What can hang from each mark:
fila: mudugi
bine: nibadup
mudugi: dedan fila novis rovel
zonof: mudugi
nibadup: mudugi
sisub: mudugi
zofu: dedan nibadup piteb
luko: mudugi
mesep: mudugi
piteb: zofu

Each row was made from one small tree. Brackets hold a mark, then the marks that hang from it, in alphabetical order. Every link used is in the known rows. Write each row's tree.
Known rows:
{luko {mudugi dedan fila novis rovel}}: [-0.62  3.89  3.10  3.88 -1.15 -0.18  1.77 -4.16  4.16 -1.51 -1.57  3.13
  1.18  6.18 -1.55  1.50 -1.86  1.18  1.77 -0.99 -5.69 -0.79  4.88  3.58
 -3.04]
{nibadup {mudugi rovel}}: [-2.60  2.65 -1.16  2.11 -0.83 -1.00  1.68 -1.28  3.51 -1.29 -3.55  0.61
  0.27  1.32 -1.24  0.78 -3.94 -1.61 -0.83 -2.32 -0.62 -0.10  0.85 -0.13
 -0.48]
{nibadup {mudugi dedan fila novis rovel}}: [-1.94  3.27  2.19  3.90  0.84 -0.85  3.53 -3.32  5.96  0.42 -3.81  2.07
  0.80  2.97 -2.00  1.92 -3.92 -3.24  0.98 -2.47 -4.67 -1.40  3.68  2.00
 -3.01]
{mesep {mudugi fila novis rovel}}: [-2.80  4.28  1.89  2.08 -1.13 -1.37  3.19 -2.83  5.59 -0.70 -2.00  1.55
  3.05  5.15 -1.46  2.23 -3.83  1.38  0.57  1.29 -5.58 -1.55  4.64  2.54
 -2.36]
{mudugi novis}: [-1.17  1.89  2.56  1.31 -0.65 -0.55  1.75 -1.34  3.30 -1.58 -2.31  0.84
  0.40  2.78 -0.76  0.72 -1.11  1.77  0.64 -0.81 -1.10  0.27  0.91  1.02
 -1.27]
{zonof {mudugi fila novis}}: [-0.45  3.86  3.09  2.82 -1.36 -1.01  1.41 -2.32  3.31 -0.65 -1.43  1.98
  2.03  5.88 -0.85  1.59 -1.98  2.66  1.61  2.09 -2.23  0.44  2.52  2.44
 -2.13]
{mudugi dedan fila novis}: [-0.37  0.58  5.27  2.39  0.54 -0.03  2.97 -2.78  4.41 -0.43 -1.40  2.06
  0.52  3.74 -0.49  1.08 -0.48  0.03  1.65 -0.58 -3.39 -0.47  2.87  1.85
 -2.38]
{nibadup {mudugi dedan fila novis}}: [-0.92  1.19  3.54  3.54  1.69 -0.66  3.37 -2.60  4.97  1.06 -2.72  1.48
  0.24  2.84 -1.13  1.78 -2.91 -3.08  0.56 -1.61 -2.79 -0.78  2.24  1.43
 -2.19]
{piteb {zofu dedan {nibadup {mudugi fila}}}}: [-2.37  3.62 -4.02 -1.11 -1.19  0.21 -2.82  3.42  0.88  0.21 -3.68 -0.36
  2.93  3.73 -0.15 -2.18 -2.96  1.32 -1.05  1.66  3.48  1.31 -1.15  2.94
  1.52]
{bine {nibadup {mudugi dedan novis rovel}}}: [-2.05  2.42  2.33  3.15  0.30 -0.98  4.57 -1.63  5.66 -3.33 -2.35  1.07
  0.60  3.98 -0.17  1.57 -3.58 -2.86  0.53 -3.82 -3.49 -2.51  1.55  1.55
 -3.55]
{sisub {mudugi dedan fila novis rovel}}: [-1.26  3.64  3.68  2.81 -0.14  0.68  2.81 -5.36  4.82 -1.22 -1.81  3.42
  2.11  2.12 -0.84  0.14 -2.02 -0.08  0.73 -1.38 -5.03 -1.78  4.65  3.13
 -2.71]
{mudugi rovel}: [-2.20  2.20  0.02  0.82 -2.25 -0.40  1.13 -1.31  2.77 -3.06 -2.32  1.10
  0.59  2.06 -0.60 -0.03 -1.61  1.70  0.09 -1.33 -0.98  0.29  1.33  0.16
 -0.46]
{piteb {zofu dedan}}: [-1.41  1.71 -3.01 -1.31 -2.89  0.67 -2.38  1.72  0.19 -2.77 -2.27 -0.49
  2.57  2.66 -0.07 -2.74 -0.39  3.54  1.54  0.22  2.23  2.74 -1.28  1.65
  2.18]
{zofu dedan {nibadup {mudugi novis}}}: [-2.73  4.01 -1.55 -0.26 -0.35 -0.51 -1.24  2.74  2.02  0.30 -4.30 -0.57
  1.06  3.73 -0.13  0.01 -3.75  0.19 -1.60  0.29  1.64 -0.37 -0.85  2.44
 -0.15]
{fila {mudugi dedan novis rovel}}: [-1.35  3.29  2.37  3.41 -1.38  0.73  2.03 -4.43  3.06 -2.32 -3.13  2.24
 -0.48  3.31 -1.79  0.89 -1.00  0.07  1.68 -4.08 -3.41 -0.53  3.23  3.55
 -2.62]
{luko mudugi}: [-0.28  1.17  1.02  1.65 -1.93 -0.10 -0.10 -1.37  0.77 -2.66 -0.26  1.06
  0.08  4.35  0.00  0.19 -0.77  2.94 -0.49  0.08  0.12  1.13  0.60  0.93
  0.36]
{luko {mudugi novis}}: [-0.36  2.96  1.94  2.51 -1.39 -0.45  0.56 -2.08  2.24 -1.90 -1.30  1.48
  0.55  5.19 -0.93  0.97 -1.41  2.90  0.44 -0.34 -1.82  0.53  1.62  2.25
 -1.20]
{mesep mudugi}: [-2.00 -0.43  1.60  0.66 -1.82 -0.97  1.84 -0.72  2.55 -1.55  0.28  0.04
  0.81  3.67  0.86  1.45 -2.03  1.92 -1.19  0.79 -1.57 -0.51  0.59 -0.32
  0.83]
{nibadup {mudugi novis}}: [-1.65  2.35  1.06  2.57  0.65 -1.13  2.27 -1.26  4.03  0.05 -3.54  0.39
  0.16  1.99 -1.36  1.43 -3.51 -1.46 -0.33 -1.85 -0.78 -0.09  0.39  0.69
 -1.15]
{mesep {mudugi dedan fila novis}}: [-1.36  0.22  4.97  2.42 -0.16 -0.86  3.68 -2.78  5.02  0.21  0.08  1.53
  1.35  5.36  0.11  2.63 -2.07  0.26  0.60  0.62 -5.59 -1.83  3.37  1.81
 -1.66]
{zonof {mudugi fila}}: [-0.40  2.06  2.18  1.95 -1.95 -0.60  0.75 -1.67  1.83 -1.38 -0.34  1.58
  1.57  5.10  0.10  0.76 -1.35  2.73  0.68  2.49 -0.29  1.08  1.48  1.11
 -0.62]
{zofu piteb}: [-1.18  0.50 -1.10  0.03 -2.03  0.37 -0.62  0.60  1.12 -2.63 -1.50  0.37
  1.14  2.44 -0.20 -1.82 -0.49  2.79  0.57 -0.30  1.16  2.41 -1.50  0.57
  1.52]

Write each row's tree:
[-3.64  4.91 -6.22 -1.02 -2.39  0.12 -3.35  3.92  1.02 -1.18 -4.65 -0.41
  2.41  3.69 -0.54 -2.16 -4.18  1.06 -1.10 -0.12  1.84  1.09 -1.69  2.75
  1.58]	{zofu dedan {nibadup {mudugi rovel}} piteb}
[-1.94  4.77  1.29  1.83 -1.16  0.25  1.70 -3.93  3.85 -2.22 -2.67  2.32
  2.04  1.32 -1.01 -0.25 -2.59  1.40 -0.14 -1.66 -2.97 -1.09  2.82  2.38
 -1.69]	{sisub {mudugi novis rovel}}
[-2.57  2.94 -4.56 -1.31 -1.96  0.06 -3.26  3.91  0.39 -0.36 -3.62 -0.74
  1.96  3.38  0.30 -2.07 -2.80  1.53 -1.45  0.27  3.69  1.05 -2.37  2.27
  2.25]	{piteb {zofu dedan {nibadup mudugi}}}
[-1.79  5.25  0.59  2.64 -1.51  0.37  1.42 -3.78  2.68 -2.65 -4.09  1.66
  0.63  2.93 -2.57  0.37 -1.77  1.35  1.24 -2.54 -1.58  0.39  3.03  3.70
 -2.50]	{fila {mudugi novis rovel}}
[-0.36  1.22  3.68  3.02 -0.52  0.93  1.88 -3.73  2.12 -1.74 -2.02  1.57
 -1.12  3.20 -0.98  0.70  0.05  0.20  1.22 -3.20 -1.58  0.11  1.74  3.03
 -1.80]	{fila {mudugi dedan novis}}
[-0.51  0.71  4.34  2.18 -0.16  0.78  2.15 -3.95  3.27 -1.29 -0.58  2.29
  0.36  1.50  0.61  0.09 -0.76  0.29 -0.16 -2.25 -2.97 -1.33  1.51  1.67
 -1.02]	{sisub {mudugi dedan novis}}
[-2.20  2.43 -3.47 -2.34 -3.04  0.58 -3.70  3.96 -0.33 -1.78 -2.49 -0.44
  2.15  3.92  0.86 -2.76 -0.82  4.20 -0.69  1.14  3.61  1.45 -2.12  2.38
  2.35]	{piteb {zofu dedan nibadup}}
[-3.41  4.66 -5.60 -1.01 -2.67 -0.10 -3.15  3.41  1.18 -0.85 -4.47 -0.24
  2.49  3.53 -0.41 -1.93 -3.68  1.40 -1.07 -0.44  2.23  0.60 -1.21  2.70
  1.54]	{piteb {zofu dedan {nibadup {mudugi rovel}}}}
[ 0.04  1.85  4.86  3.58 -1.25 -0.60  2.03 -3.07  3.72 -0.33 -0.48  2.56
  0.90  6.25 -0.05  2.06 -1.19  1.34  2.07  0.61 -4.08 -0.43  2.70  2.30
 -2.26]	{zonof {mudugi dedan fila novis}}
[-2.70  2.11  0.72  1.61 -0.13 -0.58  1.14  0.11  3.67  0.58 -2.80  1.67
 -0.20  3.56  0.14  0.95 -3.46 -1.86 -2.46 -0.91 -0.81 -1.99  1.45  1.36
 -1.19]	{zofu {nibadup {mudugi dedan fila rovel}}}
[-1.85  2.17  3.22  1.74 -0.27 -1.19  3.09 -2.05  4.65 -0.14 -0.93  0.94
  2.47  4.97 -0.63  2.11 -2.78  1.58  0.13  2.12 -3.79 -0.93  3.16  1.92
 -1.51]	{mesep {mudugi fila novis}}
[-1.99  0.34 -1.25  0.59 -1.33 -0.22 -1.07  2.10  1.77  0.42 -2.20  0.64
 -0.19  3.42  0.97 -0.58 -2.06 -0.04 -2.22 -1.89  1.63 -0.58 -1.96  1.20
  1.44]	{piteb {zofu {nibadup {mudugi dedan}}}}
[-2.09  0.11 -1.33  0.72 -0.91 -0.02 -1.06  2.44  1.67  0.23 -2.12  0.63
 -0.52  3.56  0.96 -0.63 -2.41 -0.57 -2.36 -1.67  1.12 -0.22 -2.53  1.12
  1.45]	{zofu {nibadup {mudugi dedan}} piteb}
[-2.43  4.14  0.73  2.52  0.18 -1.25  4.06 -0.99  5.32 -3.57 -3.27  0.52
  1.56  3.67 -0.85  1.08 -4.25 -1.72  0.13 -2.47 -1.86 -1.69  1.32  1.67
 -3.41]	{bine {nibadup {mudugi novis rovel}}}
[-1.74  2.03  3.05  2.58 -1.47 -0.37  2.57 -2.86  4.77 -1.93 -2.39  2.21
 -0.17  3.39 -0.84  1.40 -1.43  0.21  1.64 -3.48 -5.10 -1.42  2.75  1.54
 -2.32]	{mudugi dedan novis rovel}
[-2.99  2.00 -2.54  1.05 -1.73 -0.21 -0.96  1.82  2.52 -0.32 -3.09  1.21
  0.06  3.64  0.21 -0.55 -3.35 -0.65 -2.00 -2.44 -0.46 -0.77 -1.24  1.66
  0.69]	{zofu {nibadup {mudugi dedan rovel}} piteb}
[-2.09  0.66  0.53  2.83 -0.76 -0.65  2.34 -1.96  3.92 -1.00 -2.56  1.17
 -0.83  1.70 -0.51  1.27 -3.15 -2.87 -0.40 -3.84 -2.46 -0.98  1.06 -0.25
 -0.63]	{nibadup {mudugi dedan rovel}}
[-2.07  1.80 -0.47  1.30 -0.85 -0.44 -0.55  1.53  2.97  1.01 -3.09  1.00
  0.17  4.02  0.20  0.04 -2.57 -0.09 -1.43 -2.19  0.09 -1.07 -1.16  2.32
  0.21]	{piteb {zofu {nibadup {mudugi dedan novis}}}}
[-1.17  1.85  2.73  1.99 -0.73  1.04  2.08 -4.55  3.35 -1.93 -0.72  2.99
  1.62  1.30  0.10 -0.69 -1.38 -0.07 -0.21 -0.95 -3.12 -1.17  3.56  1.77
 -1.19]	{sisub {mudugi dedan fila rovel}}
[-2.83  4.62 -4.20 -0.60 -1.09 -0.03 -2.86  3.90  1.48  0.06 -4.65 -0.63
  2.31  4.26 -0.62 -1.56 -3.78  1.14 -0.67  0.32  1.73  1.09 -2.07  3.52
  0.96]	{zofu dedan {nibadup {mudugi novis}} piteb}
[-3.53  4.29 -3.55 -0.66 -1.70 -0.40 -1.70  2.77  1.55 -0.92 -4.26 -0.41
  1.19  3.14 -0.07 -0.57 -4.16  0.10 -1.98 -0.13  1.73 -0.37 -0.44  1.68
  0.49]	{zofu dedan {nibadup {mudugi rovel}}}
[-1.16  1.33  1.91  2.82 -3.64 -0.62  0.99 -2.38  2.53 -2.39 -0.29  2.29
 -0.11  5.14  0.56  1.56 -1.50  1.57  1.11 -1.60 -3.67 -0.62  1.53  0.62
 -0.76]	{zonof {mudugi dedan rovel}}
[-1.81  1.03 -0.66  0.77 -0.56 -0.10 -0.74  1.52  2.25  0.96 -2.32  1.10
  0.75  3.76  0.53 -0.71 -2.21 -0.24 -1.85 -0.43  1.39 -0.42 -0.69  1.95
  0.74]	{piteb {zofu {nibadup {mudugi dedan fila}}}}
[-1.63  3.83  0.98  1.25 -0.83  0.69  1.50 -3.90  2.99 -2.25 -1.72  2.41
  2.75  0.94 -0.67 -1.16 -2.14  1.24 -0.63  0.53 -1.30 -0.25  3.31  1.87
 -1.01]	{sisub {mudugi fila rovel}}
[-2.47  3.35 -1.89  0.63 -0.93 -0.71 -1.02  2.08  2.67  0.76 -3.85  0.55
  1.10  3.72 -0.40 -0.34 -3.19  0.97 -1.83 -1.02  1.52 -0.40 -1.31  2.43
  0.32]	{piteb {zofu {nibadup {mudugi novis}}}}
[-2.39  1.95 -2.67 -0.02 -1.41 -0.47 -1.57  2.66  1.48  0.17 -2.99  0.21
  0.75  3.08  0.35 -1.00 -2.66  0.98 -2.56 -0.66  3.13  0.14 -2.16  1.32
  1.55]	{piteb {zofu {nibadup mudugi}}}
[-1.25 -1.61  3.98  1.62 -0.79 -0.51  2.99 -2.07  3.54 -0.56  1.12  1.15
  0.86  4.50  1.06  1.80 -1.45  0.33 -0.33  1.08 -3.70 -1.22  2.33  0.46
 -0.15]	{mesep {mudugi dedan fila}}
[-2.40  2.58 -0.12  1.75 -0.37 -0.97  3.41 -0.36  4.01 -4.28 -2.33  0.15
  1.18  2.93 -0.06  0.36 -3.73 -1.63 -0.70 -2.13 -0.14 -1.11  0.37  0.44
 -2.04]	{bine {nibadup {mudugi rovel}}}
[-1.88  0.88 -0.76  0.93 -0.09  0.11 -0.62  1.88  2.23  0.85 -2.26  1.07
  0.55  3.94  0.44 -0.77 -2.57 -0.77 -1.96 -0.10  0.89 -0.04 -1.10  1.94
  0.69]	{zofu {nibadup {mudugi dedan fila}} piteb}
[-1.42  0.90  2.74  1.85 -1.08  0.10  2.38 -2.81  3.81 -1.95 -1.35  2.29
  0.64  3.00 -0.44  0.37 -0.91 -0.07  1.09 -1.02 -3.28 -0.46  3.34  0.99
 -1.62]	{mudugi dedan fila rovel}
[-2.68  2.41 -2.41 -1.01 -0.87 -0.26 -1.83  3.42  0.71 -0.33 -3.25 -0.93
  0.63  2.96  0.68 -0.71 -3.20  0.27 -2.44  0.67  3.35  0.23 -1.81  1.18
  1.25]	{zofu dedan {nibadup mudugi}}
[ 0.10  1.00  3.71  3.24 -1.20 -0.09  1.20 -2.81  2.60 -1.65 -0.29  2.03
 -0.57  5.56 -0.17  1.44 -0.62  1.57  0.86 -1.90 -3.61 -0.35  1.82  2.12
 -1.31]	{luko {mudugi dedan novis}}
[-2.53  1.90 -2.92  0.07 -1.03 -0.37 -1.60  3.11  1.37 -0.02 -3.01  0.15
  0.48  3.23  0.26 -1.09 -3.14  0.61 -2.74 -0.28  2.79  0.61 -2.75  1.23
  1.60]	{zofu {nibadup mudugi} piteb}
[-2.26  4.04 -1.33  0.82 -0.16 -0.60 -0.60  1.55  3.15  1.32 -3.96  0.90
  2.05  4.12 -0.87 -0.44 -3.35  0.73 -1.45  0.43  1.34 -0.18  0.01  3.15
 -0.40]	{piteb {zofu {nibadup {mudugi fila novis}}}}
[-2.30  2.63 -2.35  0.25 -0.19 -0.21 -1.14  2.48  1.90  0.60 -3.13  0.52
  1.59  3.62 -0.24 -1.19 -3.29  0.40 -2.36  1.25  2.55  0.78 -1.32  2.07
  0.82]	{zofu {nibadup {mudugi fila}} piteb}
[-2.48  4.76 -0.92 -0.06  0.49 -0.44 -0.79  2.17  2.58  0.98 -4.41 -0.15
  2.07  4.14 -0.66 -0.12 -3.94 -0.06 -1.21  1.86  1.36 -0.13  0.53  3.23
 -0.93]	{zofu dedan {nibadup {mudugi fila novis}}}
[-0.21 -0.28  4.07  1.60  0.19  1.22  1.95 -3.85  2.39 -1.36  0.39  2.38
  1.05  1.16  0.94 -0.84 -0.36  0.10 -0.66 -0.10 -1.33 -0.56  2.06  1.18
 -0.34]	{sisub {mudugi dedan fila}}
[-1.42  3.17  1.78  2.76  1.64 -1.00  2.80 -1.90  4.65  0.73 -3.71  0.84
  1.36  2.46 -1.92  1.28 -3.69 -1.77  0.10 -0.07 -0.98  0.11  2.02  1.55
 -2.04]	{nibadup {mudugi fila novis}}
[-3.40  3.78 -4.11  0.40 -1.85 -0.55 -1.43  2.45  2.22 -0.59 -3.98  0.62
  1.05  3.39 -0.52 -0.99 -4.09  0.53 -2.38 -1.08  1.17  0.01 -1.39  1.77
  0.88]	{zofu {nibadup {mudugi rovel}} piteb}
[-1.81  0.21  1.91  1.23  0.67 -0.42  1.05  0.71  2.82  1.16 -1.86  1.09
 -0.71  3.43  0.90  0.82 -2.53 -1.74 -2.90 -0.15  0.82 -1.49  0.14  0.85
 -0.40]	{zofu {nibadup {mudugi dedan fila}}}
